Each row was made from one walk, in order. Every step used is in the known rows, and no mark comes twice. Write each row's walk.
Known rows:
dadom/fave/pevi/nalevas/vugoz: [  1   5   4   5   7  -2   5  11  -2   7  13 -11 -13   2   2   6  22  -7
  15  -3   4   3  -9 -21  -1 -10   1   9 -29   5 -11  -9]
vibifa/peteb: [ -2  16   1  -1 -10   2  -2   1   0   3  -1   6   0  -2   2   1   3  -4
   8  -3   5   0   1   1  12   1   0   3 -13   6   1 -10]
sukipun/palas/fave/pevi: [  7  11   4   3   5  -7   6 -14  -2  -2   5   1  -5  -3   5   2  -2  -2
   3   3   1  -3  -3  -8  -1  -2  14   4 -16  10   4  -9]
palas/fave/dadom/nalevas: [  1   2   8  -8   7  -5 -16   2   1  -7   1 -16 -14  -2   4  -2   3  -2
 -12  -4  11  -3   4  -2  -1  -5  -3   0  -4   9  -5   2]
peteb/nalevas/dadom/fave/pevi: [  6  11   1   3  -1   1  -2  -7  -4 -32   8  -9  -5   3   3   6   7 -10
  -2   5  12   9  -6  -2  -4  -1 -19  -9 -36   9  -8  18]
pevi/nalevas/dadom/fave: [  4  -8   5   6   5  -6  -7   7   0 -33  10 -14 -11   0   1   1  16  -2
 -12  -3   7   8   6  -2  -2   0  -5   4 -20   0  -7   0]
nalevas/vugoz: [  1  -1  -1  -8   6   4   9   2   2  -1   3   1  -4   3   0  -1   1   0
   6  -1   2   0  -6 -14  -6  -7   3   1 -17   1  -3   5]
dadom/fave/pevi/nalevas: [  0   6   4  12  -1  -7  -4   9  -4   9   9 -12 -10   0   1   6  21  -8
   9  -3   3   2  -3  -7   3  -2  -2   8 -12   4  -8 -14]
peteb/sukipun: [-2  3  4 17 -4  1 -4 -3  0  1  1 -1  9  3  0  0  0 -2  3 -3  4 -6  1 -7
 -5  0 -6 -5  6  4  7  0]
deko/peteb: [ 5  2  2 -1 -2  2  3  6 -4 13 -1  2 13  1  1  6  6  0 10 -1  2  2 -5 -4
  6  2  6 -2  1  0  4 -2]
dadom/fave: [ -2  -5   0   1   1  -3 -10  11   0  -4   6  -1   1   0   0   0  13  -2
   0   2   3   1  -4   0   1  -3  -1  -6 -13   2  -9  -2]
deko/peteb/fave/pevi/nalevas: [  9  26   8  -3   5  -1  11   1 -10   7   2 -12   4  -6   4  13  14 -10
  25  -7   3   4  -2 -11  11   4   1   9  14   4   4 -14]
vugoz/nalevas/dadom/fave/pevi: [  0  13   2   2   4  -4 -14  -7  -2 -33  11  -9  -9   1  -1   7   5  -9
  11   7   6  10  -5   4   0   0  -8  -6 -50   8  -9   4]
dadom/fave/pevi: [ -1   8   0   6  -3  -3  -7   3  -3  -4   7  -2  -5   0   0   6  18  -8
  15   3   4   2 -12  -4   4  -3   2  -2 -21   6  -7  -5]
peteb/sukipun/palas: [  0   0   6  17   3   0  -2  -6   3  -9   2  -1  13   3   0  -1  -3   4
  -3   0   2  -6   5  -6 -10  -3  -4  -8  -3   8  12   1]
palas/fave/peteb: [  5   3   5  -7  -8  -7   7   1  -1   9   2   8 -18  -2   7   3  -4  -4
  -7   1   8  -7  -6  -5  14   4  17   1   7   4  -3 -13]
nalevas/pevi: [  0  -1   0   3  -2  -2   9  -6   0 -16   3  11   4  -2   0  -1   3   1
  12   4   0   1  -5  -1  -5  -1  -1  14 -11   6   2  -1]
vugoz/nalevas/dadom/fave/peteb: [  0   2   5  -9  -1  -5 -11   5   2 -31   9  -1 -19   2   1   6  -2  -5
  -6   8  10   6  -4   6  10   3  -3 -12 -35   5 -10   1]
nalevas/pevi/fave/dadom: [ -3   1   3  11   3  -5   5   4   2 -24   2   7  -7  -7   4  -1  -1   3
   5   1   4  -1  -3  -6 -11  -3  10  13  -8  11  -4   0]
vibifa/peteb/fave/pevi/nalevas/dadom: [  6  38   7  -2   0   0   7 -13  -5 -42   4 -11 -14  -9   5   8  11 -14
  15  -8  11   8   5  -4  13   6  -6  12 -14  10   3 -10]
fave/dadom/nalevas: [ -3   1   6  -6   7   2 -17   5   2 -13  -1 -16 -10   1  -1   0   5  -1
  -9  -3   7   0   4   3  -2  -6 -12  -3  -7   7  -2  11]
dadom/nalevas/vugoz: [  1  -2   2 -16  10   4 -10   1   1   0   4  -9  -4   5  -1   0   5  -2
  -2  -3   8   3  -4  -7  -2  -8  -8   0 -24   4  -4   4]
vibifa/peteb/deko: [ -3  27   0  11 -15   5  -4  -6  -1  17   3   0   0  -5   3   4   1  -3
  31   0  13   1  -2  -7  10   2  -3   9  -4   6   7 -13]
vugoz/nalevas/dadom/fave: [ -2   1   3  -4   7  -5 -18   1   2 -33  10  -7  -4   1  -1   1   1  -2
  -3   6   6  10   2   7  -3   0 -10  -9 -40   3 -10   7]
palas/sukipun: [ -2  -2   1  -3   8  -3  -1  -1  -3  -4   0   2   7  -1   0   3   2   0
   7  -4   0  -7 -11  -6   3   4  17   0  -4   3  10   7]
deko/peteb/nalevas: [  9   8   2  -4  -3   5   8   6  -7  27   0  -1  17   4   3   5  -4  -1
   1   0   7   3  -2  -6   0   1 -13  -7   1   2   2   9]
sukipun/palas/fave/peteb: [  7   1   8  -6  -1  -8   9  -2   2  -3   3   9 -14  -3   7   1  -8   2
 -12   4   4  -8  -3  -6  10   1  19  -3  -2   7   2 -11]
fave/pevi/nalevas: [  3  11   4  12   0  -3   6  -3  -4  12   4 -10 -12   0   1   6   7  -7
   9  -5  -1   1   1  -6   1   0  -1  14  -1   2   0 -12]
palas/fave: [ 4  1  2 -2  2 -7  1 -3 -1  6  2  1 -3 -3  5 -2 -2 -2 -3 -2  4 -2  0 -5
  1  1  9  3  1  2 -3 -8]
fave/pevi: [ 1 13 -1  5 -3  1  4 -8 -3  0  1 -1 -6  0  0  6  5 -7 14  2  0  1 -6 -3
  3  0  2  4 -9  5  1 -3]
pevi/fave/dadom/nalevas: [ -4   3   7  -1  10  -3 -23   9   1  -6   0 -14 -12  -3   3   1   0  -1
 -15  -5  10   2   4   1  -3  -1   2  -2  -4   8  -6   1]
deko/peteb/vibifa: [ 3 12  2 -3  9  3  4 17 -6 12 -2  0 20  2  1  5  2  1  4 -5  8  5 -8 -9
 16  4  8 -2  2  5 11 -2]
sukipun/palas/fave/dadom: [  3  -2   8   1  11  -5   4   0   4 -18   3  -3  -9  -5   5  -5  -3   6
  -8   0   3  -6   6  -8  -8  -8   8  -3  -7   9   1   5]
sukipun/palas: [ 2 -3  3  0  6  0  1 -4  2 -9  1  0  4  0  0 -2 -3  6 -5  3 -4 -1  4  0
 -4 -3  3 -4 -8  4  6  3]
fave/dadom/nalevas/vugoz: [ -2   0   5 -13  12   7  -8   7   4 -16   2 -15 -13   4  -1  -1   7   0
  -2  -4   9   1  -3 -11  -7 -14 -11  -3 -24   8  -5  14]
fave/pevi/nalevas/vugoz: [  4  10   3   5   5   1  15  -1  -3  10   7  -9 -15   3   2   6   9  -7
  15  -5   0   1  -4 -20  -4  -7   1  15 -18   3  -3  -8]
fave/peteb/deko: [  1  12   1   7 -14   3   4  -3  -1  13   2   1 -15  -2   3   7  -4  -1
  20   5  11  -3  -8  -8  12   3   4   3  15   3   6  -9]
pevi/fave/dadom/nalevas/vugoz: [ -3   1   5  -8  17   1 -15  11   3  -7   4 -12 -15   0   3   0   1   0
  -9  -6  11   2  -2 -14  -8  -9   4  -1 -21   9  -8   5]

Write each row's walk:
[  3   3   3  -6 -10  -1   2  15  -1  11   5   2  -9   3   4   3   2  -5
 -11   7  12  -2  -8  -3   9   0 -12 -12  -7   5 -10   3] => dadom/fave/peteb/nalevas
[ -1  13   8 -19  15   2 -14   2   2 -31  -2 -20  -8  -6   0   0   6  -3
  -1  -4  10   0   6   1   0  -3 -15  -5   7   9  -4  10] => peteb/fave/dadom/nalevas
[ 12  14   2   1  -4   3   3  -1  -9 -20   7  -8   8   4   3  12  12 -10
   7   4  15  11 -11  -6   2   1 -13 -12 -36   9  -3  16] => deko/peteb/nalevas/dadom/fave/pevi
[ -6   8   5   8   8  -8  -4   4   3 -11   4   5  -6  -7   3  -1 -13   2
  11   5   1   2   1  -3 -14  -2   2  11 -20  12  -7  -3] => vugoz/nalevas/pevi/fave/dadom
[  6  -3   5   5   5  -2   3  -3   0 -30   5 -13 -11   0   1   1   3  -1
 -13  -6   4   6  11  -1  -3   3  -6   9  -6  -2   1   2] => pevi/nalevas/dadom
[  4   1   3  -3 -12  -3  11  11  -1  -5   7  12  -5   1   5   3   4  -4
   2  11  11  -1 -13  -4   3  -2 -12   2 -17  11  -9   3] => dadom/fave/peteb/nalevas/pevi
[  3   0   9  15   4  -7  -1  -9   2  -1   5   1  10   0   5  -3  -5   2
  -8   0   5 -10   5 -11  -9  -1   5  -4  -1  10   9  -7] => peteb/sukipun/palas/fave
[  3  -1  11  -8  15  -5 -15  -2   4 -16   3 -15 -10  -2   4  -4   0   4
 -18  -1   8  -3   7  -2  -5  -8   0  -3 -15  12   1   4] => sukipun/palas/fave/dadom/nalevas
[ -1  13   4   4  -7  -2 -14  -2   1 -18  12  -7 -19  -1   2   9  -4  -4
  17  11  17   6  -6  -2   9   4  -7  -5 -26   6  -4  -2] => vugoz/nalevas/dadom/fave/peteb/deko
[  4  14   9  20   2  -6   2 -17  -2  -1   6  -1   4   0   5   3  -1  -4
   5   1   5  -9  -1 -14  -6  -2   7  -1 -10  15  10  -9] => peteb/sukipun/palas/fave/pevi
[ -1   1   0   8   2  -7   3  -3  -2  -8   4  13   2  -6   4   0  -3   1
   5   2   3   2  -6  -3  -7   4  13  16  -7   7  -2 -11] => nalevas/pevi/fave
[  3   6   0   6  -1  -5   8  -1  -3   6   4  10   6  -4   6  -1 -12   0
  -4   4   7   4  -3  -6 -14   3  -5  11  -8   9  -4   0] => peteb/nalevas/pevi/fave
[  2   2   2   3  -8  -7   9   1  -1  -7   3  20 -12  -5   6   5  -6  -1
   2   4   6  -2 -12  -3   6   6  21  13  -3   9  -2 -15] => nalevas/pevi/fave/peteb
[ -3   7   3  -5   3  -3  -2  26  -1  -3   4   3  -6   1   3   3   8  -2
  -7   2  12  -1 -15  -7  24   2  10  -7  -6   9  -2  -7] => dadom/fave/peteb/vibifa
[  6  14   4 -15   6   1   5   3  -6  -5  -1  -2  16  -5   2   7   6  -3
  19  -2   5   2  -3  -6   8   5   3  -5  14   2   3  -1] => deko/peteb/fave
[ -2   0   6  -3   4   0  -8  -1   2 -30   2  -6  -7  -1  -1  -1   8   1
   4   1   7   1  -2   3  -7  -8 -13  10 -17  13  -1  10] => fave/dadom/nalevas/pevi
[  9  15  11  18  -1  -4   5 -12  -7  11   5   2  17   2   6   9   4  -4
  16  -1   8  -7  -7 -18   0   0  13  -4 -10  14  14 -11] => deko/peteb/sukipun/palas/fave/pevi
[ -3   2   4   8   6  -3  -3  10   2  -7  -1  -3 -11  -6   4   0  -4   2
  -6  -3   4  -1   3  -6  -5  -1  11  -1   3   5  -5   1] => pevi/fave/dadom
[  4  14   7 -11   9   4   8  10  -2 -20  -4  -8   6  -7   2   6   8  -1
  19  -3   6   0  -1  -9   4  -1   1  -7  13   6   1   9] => deko/peteb/fave/dadom
[  4  15   2  -5  -8   3  -6   2  -1 -27   7  -2   1   1   5   1   6  -6
  -9   1  17   9   1   1   5   0 -20 -10 -41   9  -7  10] => vibifa/peteb/nalevas/dadom/fave
[  8  27   3 -10   4   2   9  -5  -9  -5  -1  -2  10  -5   2  13  10 -10
  31  -1   4   4  -9  -8  11   5   5  -1   6   7   5  -5] => deko/peteb/fave/pevi
[ -3   7   1   1   1  -5  -1  -5   1  -4   5   8   4  -1  -1  -1  -9   0
  17   7  -2   3  -2   4  -8  -2  -8  12 -23   7  -2  -4] => vugoz/nalevas/pevi
[  2  -3   4   0   8   0  11   8   1  12   6  -8 -10   2   1  -1   5   1
   1  -7   1   1   2 -18  -6  -7  -1  11  -9  -2  -4  -6] => pevi/nalevas/vugoz
[ -4   8   2   5   5 -10  -6  -2   0   3   6  10   3  -5   3   0 -15   0
  10   5   0   5  -2   1 -10   3   6  14 -21   8  -5 -14] => vugoz/nalevas/pevi/fave
[  4  10   8  -7  10  -7  10   9   0  -3   2   7  -7  -2   8  -1 -10   4
 -19   0  10  -5  -8 -11  19   2  20  -2  -1  13   9 -11] => sukipun/palas/fave/peteb/vibifa
[ -1  23   4   9  -9  -1   9   6   0  -6   2  10  -3  -7   9  -1  -7  -2
   5   0  13   2  -1  -8  -6  -2  -7  11 -21  18  -4   1] => vibifa/peteb/nalevas/pevi/fave/dadom
[ -3  20   3  12 -10  -7  -2  -4  -2  17   8  11 -13  -7   6   7 -20  -2
  30  10  12   1 -10  -7   3   8   8  18  -6  11   0 -23] => vugoz/nalevas/pevi/fave/peteb/deko
[  6  -6   8   1  -3  -6   0  11   0 -33  10  -8 -25   1   3   5  13  -4
 -15  -1  10   4   0  -2  11   2   2   1 -13   1  -7  -6] => pevi/nalevas/dadom/fave/peteb
[  6  10   7   5  -7  -4   7 -10   0  11   7   3 -15  -5   8   4 -10   3
  10   7  12  -7  -4 -13   8   2  15   4   8   8   8 -15] => sukipun/palas/fave/peteb/deko
[  9   8   8   3  13  -6  18  -6  -1   8  11  -7 -13  -1   7   2   4  -2
   5  -4   2  -2  -1 -25  -7 -10  13  15 -25   9   0 -14] => sukipun/palas/fave/pevi/nalevas/vugoz
[ -1  11   7 -26  20   6  -6   5   3 -33   1 -18 -11  -3   0   0   8  -3
   5  -5  12   1   0 -14  -5 -10 -13  -4 -11  10  -6  14] => peteb/fave/dadom/nalevas/vugoz
[  4  13  10 -18  10   1  -2   2  -3 -34   0  -7   9  -6   1   5  14  -2
  22   0  12   3  -5  -3   1  -3 -11   6  -2  15   2   8] => deko/peteb/fave/dadom/nalevas/pevi
[  8  10   9  10   7 -10   8  -9  -3  10   8  -9 -10  -4   7   2   3  -3
  -2  -3   0  -1   5 -10  -2  -2  10  14  -7   8   3 -17] => sukipun/palas/fave/pevi/nalevas
[  2  40   6  -2  -3  -1   7  -4  -5  -1   2  -8  -8  -9   5   7  12 -14
  23  -8   6   3   3  -6  16   3  -2  14   1  10   1 -22] => vibifa/peteb/fave/pevi/nalevas
[  2  -7   1  -1   4  -2  -9   0   1 -46   7  -5  -4   0   0   1  12  -2
  -8   2   8   7  -1   2  -1  -1  -2  -7 -28   2  -7  10] => nalevas/dadom/fave
[ -1  13   2   3   3  -7  11  13  -2  -8   2  18  -5  -4   7   2  -8   0
  -4   2  11   1 -16  -9  15   8  22  15  -1  14   4 -16] => nalevas/pevi/fave/peteb/vibifa
[  2   1  12  18   6  -4   1  -2   5 -18   3  -5   0  -2   5  -5  -3   4
  -7  -2   7 -12   7 -15 -13  -7   2  -8  -2  13   7   4] => peteb/sukipun/palas/fave/dadom
[ -3  15   7  16  -7   2  -4  -5   2  -4   2   5  14   1   2   0  -1   0
   4  -2   6  -6   5  -5   2  -2  -3  -6 -16  13  13  -9] => vibifa/peteb/sukipun/palas
[ -1  28   2 -13  -2   2   1  -1  -1 -12  -1   3   3  -9   3   2   4  -6
  15  -3   6   1   1  -1  14   4  -2   0   1   7   0 -10] => vibifa/peteb/fave
[  7  10   5  10   2  -1   6 -12  -4 -30   6 -14 -17   1   2   6   7  -8
   1  -5   3   8   4  -3   0   2  -3  12 -15   3   2  -1] => fave/pevi/nalevas/dadom
[ -2  14   3  -1   5  -5   2  19  -3   7  -1   7  -9  -3   6   4 -11  -2
 -15  -3  12   1 -10  -9  21   9  23   0  10   8   3 -15] => pevi/fave/peteb/vibifa
[ -4  19   5  16 -14   3  -5  -2   0   3   0   5   9   2   2   2   2  -6
  10  -5  10  -5   1  -6   6   1  -6  -3  -7   9   8 -10] => vibifa/peteb/sukipun
[ 11   1   3  -5  -1   3   0   7  -6 -19   7  -6  13   4   3   6   8  -4
  -5   2  14  11  -4  -4  -1   1 -15 -14 -27   4  -4  19] => deko/peteb/nalevas/dadom/fave
[  5  28   1   2 -11   4  -3  -6  -4 -27   8  -3  -4   1   5   7  11 -13
   5   3  17  10  -7  -2   7   0 -17  -7 -48  14  -6   7] => vibifa/peteb/nalevas/dadom/fave/pevi
[  8  10   6   3   7  -6  16  -3  -3  17   9  -7 -18   0   7   4   7  -8
  11  -7   5  -1  -5 -25  -3  -7  10  18 -17   5  -7 -16] => palas/fave/pevi/nalevas/vugoz
[ 11  11   7   9   3  -8   7 -16  -4 -24   8 -13 -20  -2   7   5   5  -9
  -4  -6   8   5   4  -7   1   3   5  16 -13   5  -1  -9] => palas/fave/pevi/nalevas/dadom
